Known rows, with every way that one mark hangs from another
Z_828(Z_306(Z_776(Z_657) Z_914) Z_419 Z_755): [ 3.01  0.45 -8.24  3.15  0.14 -0.04 -0.64  3.10 -1.23 -5.76 -0.33 -1.02
  4.06 -0.56 -1.91 -3.20  1.63 -3.49  1.28 -3.04  0.01 -1.44]
Z_419(Z_914(Z_755)): [-1.45  2.70  3.07  3.29  4.95 -2.51 -3.25 -4.21  0.29  0.13 -0.90 -0.52
  1.53 -0.27 -1.58 -4.07  3.28  0.45 -1.48 -3.46 -0.09  3.54]
Z_755(Z_828(Z_306 Z_419)): [-2.26 -1.96 -0.02 -0.57  1.53 -0.43 -2.69  0.73  4.00  1.47 -1.86 -0.50
  0.92 -3.04 -3.66 -1.96  1.80  1.75  2.96 -3.05 -1.21  0.69]
Z_828(Z_419(Z_914)): [-0.95 -1.39 -2.02  0.94  3.60 -3.36 -2.47  0.39 -0.70  3.02 -1.88 -0.22
  1.57 -0.27 -4.38 -3.15  3.38 -0.03  0.98 -3.60 -2.80  1.85]
Z_306(Z_776(Z_657) Z_914(Z_419 Z_755(Z_828))): [-1.22  1.09 -3.68  3.85  1.86 -2.22  0.09 -2.05  2.78 -6.93 -1.17 -2.30
  2.95 -2.72 -0.45 -4.79  1.65 -1.95 -0.91 -2.60  4.11  1.62]
Z_776(Z_657(Z_914)): [ 3.21 -0.19 -0.67  0.95  1.97 -6.60 -3.68 -0.81  3.25 -1.16 -1.07 -1.20
  1.80 -4.88  0.29 -3.98  4.81  1.89 -0.01 -3.36  1.59  0.73]
Z_663(Z_657(Z_828(Z_306 Z_419))): [ 3.44 -2.06 -0.18 -1.75  0.98 -2.66 -0.57  1.94 -1.04  4.01 -1.47 -2.87
  1.10 -2.09 -2.41 -3.59  0.81  2.61  1.30 -2.74 -1.77 -0.96]
Z_914(Z_419 Z_755(Z_828)): [-6.66 -0.06  1.07  2.38  3.27 -2.40 -1.37 -2.04  6.91 -0.79 -1.27 -2.21
  1.41 -1.31 -2.60 -3.14  1.30 -0.32 -0.29 -2.52  0.94  4.01]
Z_755(Z_828): [-0.90  0.08  3.54  1.56  2.99 -1.83 -2.90 -2.34  5.24  0.85 -2.91 -1.81
  1.19 -3.64 -1.36 -2.75  3.68  1.79  0.91 -2.84  2.16  2.68]
Z_657(Z_914(Z_755(Z_828(Z_306 Z_419)))): [-2.69  0.61 -1.32  0.18  1.43 -1.72 -3.30 -0.75  3.71 -1.78  0.15  0.27
  0.90 -2.75 -1.96 -3.84 -1.11  3.88  1.27 -3.83 -1.71  1.99]
Z_574(Z_419 Z_755(Z_828(Z_657))): [-4.67  1.36  3.05  1.97  0.99  0.15 -2.81  0.42  0.49 -0.65 -2.17 -4.38
  1.87 -5.23 -1.91 -2.54  3.14  0.92  0.17 -2.58 -0.74  2.56]
Z_914(Z_419 Z_755): [-5.86  0.54 -1.09  3.16  3.88 -2.99 -0.70 -2.24  6.07  0.70 -0.69 -2.16
  1.73  0.60 -3.58 -3.27  3.26 -2.51 -1.43 -2.38 -0.59  3.50]
Z_306(Z_776): [ 1.99  1.76 -1.70  3.14  3.30  0.56  0.05 -3.84  3.47  1.18 -2.25 -2.47
  2.60  0.61 -0.94 -3.75  3.47 -2.21 -1.17 -2.24  3.60  2.25]
Z_657(Z_828(Z_306 Z_755)): [ 2.78  1.29  0.96  1.37  0.83  1.20 -1.54  1.44 -0.14 -0.74 -1.32 -2.28
  2.20 -0.10 -0.21 -2.23  1.20  1.64  0.75 -2.77 -1.36  0.04]
Z_657(Z_828(Z_419(Z_914))): [ 1.44 -1.07 -0.01 -0.64  2.26 -2.05 -1.00  1.99 -3.99  3.10 -2.52 -1.45
  1.35 -0.52 -2.89 -3.30  1.27  2.95  0.99 -3.48 -3.61  0.84]
Z_419(Z_914(Z_755(Z_828))): [-2.20  2.01  5.53  2.75  4.53 -1.93 -3.74 -4.10  1.20 -1.08 -1.30 -0.58
  1.23 -2.14 -0.92 -3.97  1.52  2.21 -0.49 -3.61  1.25  4.05]
Z_419(Z_914(Z_755(Z_828(Z_657)))): [-2.34  2.76  7.66  2.33  2.97 -1.63 -3.50 -3.12 -3.05 -0.94 -0.74 -0.50
  1.20 -2.81  0.00 -4.38  0.70  2.36  0.38 -3.66  1.35  3.93]
Z_574(Z_755(Z_828(Z_306(Z_776(Z_657(Z_914)))))): [ 3.47  0.86  0.63  1.57  0.50  1.11 -1.87 -0.22  2.19 -4.27 -0.55 -2.48
  1.88 -4.25  1.46 -3.68 -0.65  2.33 -0.28 -2.82  2.01  0.15]
Z_755(Z_828(Z_306(Z_914) Z_419)): [-1.12 -0.93 -3.04  0.46  1.10 -1.05 -3.31  1.34  1.70 -1.38 -1.97  0.40
  0.81 -3.38 -4.20 -2.51  3.38  2.22  3.10 -3.52 -2.37 -0.51]
Z_657(Z_828(Z_306(Z_776) Z_419) Z_914): [ 3.92 -0.55 -6.55 -1.63 -0.69  1.25  0.26  1.81 -2.15  0.49 -0.67 -0.87
  1.61  0.47 -1.24 -4.13 -1.94  3.89  1.49 -3.38 -2.17 -1.13]
Z_755(Z_828(Z_419)): [-2.43 -1.72  0.83  0.34  2.45 -2.06 -2.06  0.42  3.93  1.95 -2.73 -1.52
  1.43 -3.09 -3.39 -2.43  1.88  1.34  1.96 -3.02 -0.26  2.32]
Z_776(Z_657(Z_828(Z_306))): [ 4.23 -0.77  3.50 -0.64  1.03 -2.47 -1.90  0.78 -0.30 -0.31 -1.80 -2.30
  1.41 -4.84  0.05 -2.54  3.98  2.45  0.85 -2.65  0.22 -1.29]
Z_657(Z_828 Z_914(Z_755)): [ 1.10  3.30  1.18  0.80  1.76 -2.36 -1.37 -1.41  0.33 -0.91 -0.81 -1.89
  1.15 -1.38  0.12 -4.75 -0.60  5.47 -1.37 -3.44 -1.27  1.92]

Rows
[-2.04 -0.04  2.17  1.63  2.42 -0.14 -1.04  1.84  2.49  0.77 -2.18 -3.43
  1.64 -2.91 -3.29 -2.17  0.28  0.93 -0.12 -2.63 -2.29  1.90]
Z_574(Z_755(Z_828(Z_419)))
[-3.06  0.59 -0.03  1.79  4.28 -2.86 -1.98 -0.96 -0.54  1.55 -0.97 -0.47
  1.77  0.03 -4.26 -3.55  1.57 -0.26 -0.32 -3.59 -2.56  3.01]
Z_828(Z_419(Z_914(Z_755)))
[ 3.49 -1.94  0.63 -0.33  0.41 -2.28 -2.18  4.20 -4.69 -2.13 -0.73 -1.63
  2.71 -2.56 -0.60 -2.60  0.45  1.35  1.70 -3.44 -2.15 -0.92]
Z_776(Z_657(Z_828(Z_306 Z_419(Z_914) Z_755)))
[-1.80  0.41  3.66  0.39 -0.04  1.50 -1.40  3.27 -2.21  0.35 -0.78 -2.27
  1.17 -3.61 -2.72 -2.17 -0.76  1.28  1.86 -2.75 -3.28  0.42]
Z_574(Z_755(Z_828(Z_306 Z_419 Z_657)))
[-2.59 -0.85  3.24 -0.38  0.71 -1.90 -1.50  1.48 -1.17  2.17 -2.10 -1.51
  1.41 -3.94 -2.50 -2.94  0.77  1.44  2.93 -3.06 -0.22  1.99]
Z_755(Z_828(Z_419 Z_657))
[-1.81  0.83 -0.11  1.87  0.49 -1.81 -0.69  3.86 -3.52  0.80 -0.55 -2.06
  3.27 -0.29 -2.51 -2.82  0.51 -2.57  1.74 -2.92 -1.76  2.06]
Z_828(Z_419 Z_657 Z_755)
[ 0.55 -2.19 -4.22  0.81  1.46 -7.53 -2.87  0.78  4.53 -1.08 -0.74 -1.27
  1.77 -3.43 -0.84 -3.75  4.66  0.40  0.35 -3.12  0.70  0.66]
Z_776(Z_657(Z_914(Z_419)))
[-5.82  0.78  1.56  2.40  4.20 -2.11 -4.94 -4.19  3.62 -1.21 -1.81 -1.52
  1.62 -3.08 -2.42 -3.44  4.20  1.53 -0.17 -3.55  0.67  4.36]
Z_574(Z_419(Z_914(Z_755(Z_828))))
[ 1.86 -0.20 -7.97  3.57  1.69 -3.53  0.06 -0.52  1.86 -3.81 -1.84 -1.97
  2.94 -1.23 -1.56 -4.38  5.59 -3.50 -0.54 -2.49  2.92 -0.38]
Z_306(Z_776(Z_657) Z_914(Z_419))
[ 1.06 -1.69 -5.75 -1.12 -0.31 -2.26 -1.73  2.07  1.43  0.33 -0.57 -0.72
  0.45 -0.08 -1.65 -3.51  1.52  4.41  1.65 -3.31 -3.36 -0.99]
Z_657(Z_828(Z_306) Z_914(Z_419))
[ 1.06 -0.26 -4.74  0.60  0.56 -1.28 -1.33  1.66 -0.53 -0.70 -1.95 -0.95
  0.74 -0.51 -3.10 -2.96  4.67  2.53  1.31 -2.96 -3.44 -1.85]
Z_657(Z_828(Z_306(Z_914(Z_419))))
[ 0.24  0.62 -3.14  0.60 -0.88  1.76 -1.07  1.30 -4.08 -2.09 -1.23 -0.09
  1.67 -2.63 -2.03 -3.73  0.45  1.07  3.46 -3.22  0.24 -0.59]
Z_755(Z_828(Z_306(Z_776 Z_914) Z_419 Z_657))
[ 0.34 -0.21 -5.39  1.24  0.87  1.48 -1.45  0.06  1.33 -2.27 -1.95 -0.06
  1.63 -1.77 -3.11 -3.27  1.46  0.83  2.41 -3.20  0.21 -0.39]
Z_755(Z_828(Z_306(Z_776 Z_914) Z_419))
[ 4.96 -1.30 -6.25  0.67 -0.82 -1.70  0.30  1.85 -0.02 -1.33  0.37 -3.01
  2.60  1.53  1.30 -5.27 -2.55  1.78  0.44 -2.83  1.41 -0.39]
Z_663(Z_657(Z_828(Z_306(Z_776) Z_755) Z_914(Z_419)))
[-1.35  0.36 -3.63 -0.19  0.31 -1.63 -1.15  0.61  1.57 -1.30  0.56 -0.91
  0.62  0.30 -1.44 -4.06 -0.72  4.21  0.15 -3.32 -3.23  0.38]
Z_657(Z_828(Z_306) Z_914(Z_419 Z_755))
[-1.50  0.00 -3.42  0.82  0.10 -4.74 -2.12  0.81 -0.89  1.39 -0.26 -0.51
  1.15 -1.07 -1.42 -4.33  2.96  0.89  1.55 -3.26 -1.16  1.39]
Z_828(Z_657(Z_914(Z_419)))
[-1.06  1.67 -0.55  1.04  0.97  2.34 -0.24 -0.55 -7.54  0.09  1.01  0.43
  2.08  0.81 -2.09 -4.38 -1.78 -1.37  1.33 -3.33 -0.74  1.27]
Z_828(Z_306(Z_776) Z_419(Z_914(Z_755)) Z_657)
[ 1.97 -0.06 -4.34 -0.57  0.49 -0.82 -1.15  3.12 -2.95  0.10 -2.13 -0.61
  0.96 -1.29 -4.12 -2.77  3.07  3.22  1.96 -3.35 -4.93 -2.20]
Z_657(Z_828(Z_306(Z_914) Z_419))
[ 3.30 -0.29 -3.31  0.75  0.56  3.15  0.19  2.73 -5.33 -0.96 -0.80 -1.41
  3.08  2.46 -1.05 -3.21 -2.49  0.46  1.36 -3.22 -1.79 -0.04]
Z_657(Z_828(Z_306(Z_776) Z_419(Z_914) Z_755))
[ 5.13  0.92  0.12  1.60  0.14 -2.44 -2.43  2.56 -2.29 -5.13 -1.28 -2.05
  2.61 -3.80  0.49 -2.85  3.55  1.77  0.86 -3.06 -0.53 -1.83]
Z_776(Z_657(Z_828(Z_306(Z_914) Z_755)))
[-3.17  3.26  0.90  2.32  1.47 -2.48 -1.97 -0.13 -2.31 -2.94 -1.27 -0.65
  1.52 -3.55 -2.99 -4.16  1.43  1.61  1.00 -3.46 -1.30  1.96]
Z_306(Z_914(Z_755(Z_828(Z_419 Z_657))))
[-0.88 -0.34 -2.46  2.77  2.99 -2.44 -2.58  1.97 -1.25  0.21 -1.17 -0.77
  3.09  1.31 -3.02 -2.91  1.44 -1.69  0.83 -3.58 -2.68  2.40]
Z_828(Z_419(Z_914) Z_755)
[ 3.59 -1.27 -1.86 -1.03  0.16 -3.42 -1.65  3.54 -2.86 -1.89 -1.92 -1.27
  1.59 -4.71 -2.57 -2.75  3.62  2.42  1.70 -3.20 -2.77 -2.72]
Z_776(Z_657(Z_828(Z_306(Z_914) Z_419)))
[-0.67  0.59  4.96  0.19  0.31  0.02 -3.34 -0.80 -0.12  0.48 -1.36 -0.60
  0.65 -4.54 -0.66 -2.75  2.70  2.50  3.09 -2.97  1.26  0.90]
Z_755(Z_828(Z_306 Z_657))
[ 2.80 -2.67 -3.23 -1.40 -0.55 -4.86 -2.24  2.75  0.96 -1.65 -0.44 -1.25
  1.11 -3.35 -0.06 -3.53  2.38  3.57  1.52 -3.19 -1.25 -1.55]
Z_776(Z_657(Z_828(Z_306) Z_914(Z_419)))
[-0.88  0.55 -0.01  1.99  0.93 -2.10 -2.05  3.41 -7.01  0.35 -0.35 -0.72
  3.07  0.38 -1.98 -3.40  0.09 -1.68  2.08 -3.67 -2.52  2.31]
Z_828(Z_419(Z_914) Z_657 Z_755)
[-2.11  2.33  6.78  1.70  2.20 -0.26 -4.12 -2.92 -3.36 -1.41 -0.12  0.35
  0.75 -2.81 -0.28 -3.99  0.58  2.60  1.29 -3.73  0.48  2.70]
Z_419(Z_914(Z_755(Z_828(Z_306 Z_657))))
[-0.34 -0.86 -3.50  1.87  1.98 -0.52 -3.26  2.60 -1.46 -0.49 -0.04  0.35
  2.49  1.37 -3.44 -2.26  1.42 -1.28  2.11 -3.68 -3.51  0.62]
Z_828(Z_306 Z_419(Z_914) Z_755)
[ 4.66  1.47 -4.75  2.77  1.43 -0.74 -1.77 -1.83  0.34 -4.08 -1.23 -0.51
  2.30 -2.48 -0.72 -3.78  5.58 -1.28  0.26 -2.83  2.59 -1.67]
Z_828(Z_306(Z_776(Z_657) Z_914))
